Known rows, with every step that occurs
y -> n -> a: -14, -23, -6, -55, 65, -3, -25, 36, -4, -1, -20, 0, 15, 18, -32, -13, -37, -44, -8, -73
n -> a -> v -> r -> f: -80, -32, -18, -69, 58, -5, -21, 20, 28, 28, -42, -10, 14, 9, 35, -37, -34, -20, -15, -42
a -> f -> y: -31, -52, -8, -13, -1, 34, -40, 17, -34, 31, -11, -3, -36, 16, 10, -24, -49, -28, 23, -38
f -> q -> v -> r: -67, -24, -2, -63, 46, -26, -8, -30, 17, 31, -30, -2, -26, 28, -29, -30, -29, -17, 3, -8
q -> f: -58, -29, -10, -38, 27, 10, -2, 7, -41, 14, -24, 5, -21, 7, -13, -34, -55, -31, -5, -34
f -> q -> v: -57, 0, -2, -53, 28, -11, 2, -10, -5, 30, -19, 8, -34, 15, -32, -23, -25, -30, 7, -5
v -> r -> f: -61, -41, -10, -52, 30, -5, -23, 0, 1, 37, -24, -6, -18, -3, 13, -40, -62, -30, -10, -35
a -> v -> q -> f -> r: -91, -41, -34, -72, 42, -20, 10, -19, -3, 39, -55, 13, -5, 16, 14, -38, -24, -9, 5, -3
q -> v -> a -> f: -84, -18, -14, -48, 34, -7, -7, 4, 8, 15, -6, -32, -38, 14, 12, -31, -19, -11, 4, -44
n -> a -> f: -42, -43, -11, -51, 45, 29, -18, 24, -3, 22, 6, -7, -16, 20, -4, -28, -43, -28, -2, -52
r -> f -> y -> v -> a: -41, -50, -11, -14, 21, 2, -44, 28, 13, 23, -60, -17, -22, 17, 13, -10, -50, -48, 55, -58
q -> f -> y -> v -> r: -55, -75, -13, -15, 35, -10, -50, 4, -23, 16, -79, 0, -13, 41, -13, -19, -49, -11, 38, -47
n -> a: -36, -21, 3, -54, 65, 16, -19, 15, 1, 11, -16, -6, -11, 6, -24, -17, -50, -38, -12, -56
f -> a -> v: -59, -9, -11, -19, 23, 0, -16, -6, 11, 15, -38, 0, -26, 10, 9, -43, -19, -17, -7, -7
q -> v -> r: -80, -11, 0, -52, 48, -27, -21, -16, -2, 16, -36, -12, -22, 7, -5, -25, -35, -2, -22, -33
a -> v: -61, -7, -9, -41, 23, 8, -10, 3, -17, 27, -26, 13, -18, -4, 9, -27, -34, -9, -29, -24
n -> a -> v: -59, -8, -7, -53, 58, 13, -13, 19, 7, 15, -29, 0, 1, 7, 4, -18, -28, -18, -23, -43
q -> f -> y: -47, -39, -7, -14, 16, 18, -28, 16, -50, 10, -43, -4, -24, 14, -6, -24, -57, -39, 23, -41
a -> f -> y -> v: -25, -62, -16, -6, -1, 24, -56, 27, -29, 34, -37, 11, -34, 31, 0, -10, -37, -15, 41, -41
n -> a -> f -> y -> v: -25, -64, -14, -18, 34, 29, -59, 41, -6, 21, -39, 2, -15, 42, -5, -3, -33, -24, 44, -61
f -> r: -38, -38, -8, -44, 43, 4, -22, -15, -9, 27, -34, 7, -30, 12, -11, -37, -37, -42, -6, -21

Rows
-55, -29, -14, -16, 25, 1, -6, 0, -13, 2, -36, -9, -30, 22, -14, -51, -41, -38, 14, -22
q -> f -> a
-85, -36, -28, -51, 47, -15, -13, -9, 20, 20, -30, -30, -35, 28, 19, -44, -1, -28, 15, -29
q -> v -> a -> f -> r
-87, -26, -17, -81, 63, -8, 17, 12, 8, 25, -35, 2, 20, 15, 2, -19, -39, 0, -2, -41
n -> a -> v -> q -> f
-34, -66, -1, -17, 38, -6, -61, -4, -5, 26, -67, 2, -18, 30, -17, -7, -50, -8, 26, -49
f -> y -> v -> r
-33, -30, -10, -60, 55, -13, -29, 35, 15, 19, -48, 0, 36, 21, -4, 10, -25, -20, 19, -64
f -> y -> n -> a -> v -> q
-44, -62, -8, -19, 22, 26, -29, 8, 0, 22, -12, -32, -36, 22, 12, -26, -50, -34, 33, -56
v -> a -> f -> y
-88, -27, -19, -65, 30, -10, 15, -6, -15, 34, -33, 14, -1, 1, 7, -25, -43, 5, -6, -21
a -> v -> q -> f
-37, -31, -2, -17, 0, 21, -41, 28, -27, 30, -31, -4, -26, -8, 19, -23, -62, -52, 26, -40
r -> f -> y
-65, -50, -22, -70, 48, -15, 5, -21, -8, 35, -41, 7, -11, 18, -12, -37, -48, -29, 16, -17
v -> q -> f -> r
-44, -57, -27, -43, 24, 15, -23, -5, -14, 39, -14, 5, -37, 20, 8, -49, -27, -34, 5, -18
a -> f -> r
-30, -57, -6, -27, 33, 38, -44, 31, -10, 20, -12, -16, -17, 25, 4, -17, -45, -35, 26, -61
n -> a -> f -> y
-59, -46, -22, -42, 39, -1, -10, -7, -29, 18, -48, 7, -21, 22, -6, -48, -35, -45, 7, -20
q -> f -> r
-28, -57, -15, -60, 42, 26, -5, 8, 18, 39, 11, 5, -21, 36, -28, -35, -36, -41, 23, -28
n -> a -> f -> q
-63, -1, -11, -58, 9, -10, 1, 12, 0, 40, -22, 8, -30, 4, -2, -32, -29, -46, 22, -2
r -> f -> q -> v
-80, 2, 2, -48, 52, -19, -4, -6, 10, 3, -28, -31, -31, 5, -6, -18, -30, -21, -6, -47
q -> v -> a
-33, -51, 0, -11, 41, 4, -43, 6, 9, 13, -61, -16, -29, 28, -15, -1, -45, -30, 41, -62
f -> y -> v -> a
-61, -35, -13, -41, 33, -14, 10, -17, 10, 20, -30, -6, -18, 18, -19, -40, -54, -22, 25, -18
v -> q -> f -> a
-32, -69, -13, -34, 8, 9, -39, 11, -3, 52, -28, 13, -24, 25, -7, 2, -48, 2, 50, -39
a -> f -> y -> v -> q
-20, -44, -23, -56, 46, 8, -25, 47, -8, 12, -3, -1, 9, 25, -14, -23, -27, -36, 0, -69
y -> n -> a -> f
-74, -46, -25, -61, 22, -11, -5, -10, 27, 58, -34, 12, -8, 13, 16, -48, -32, -24, 4, 1
a -> v -> r -> f -> q
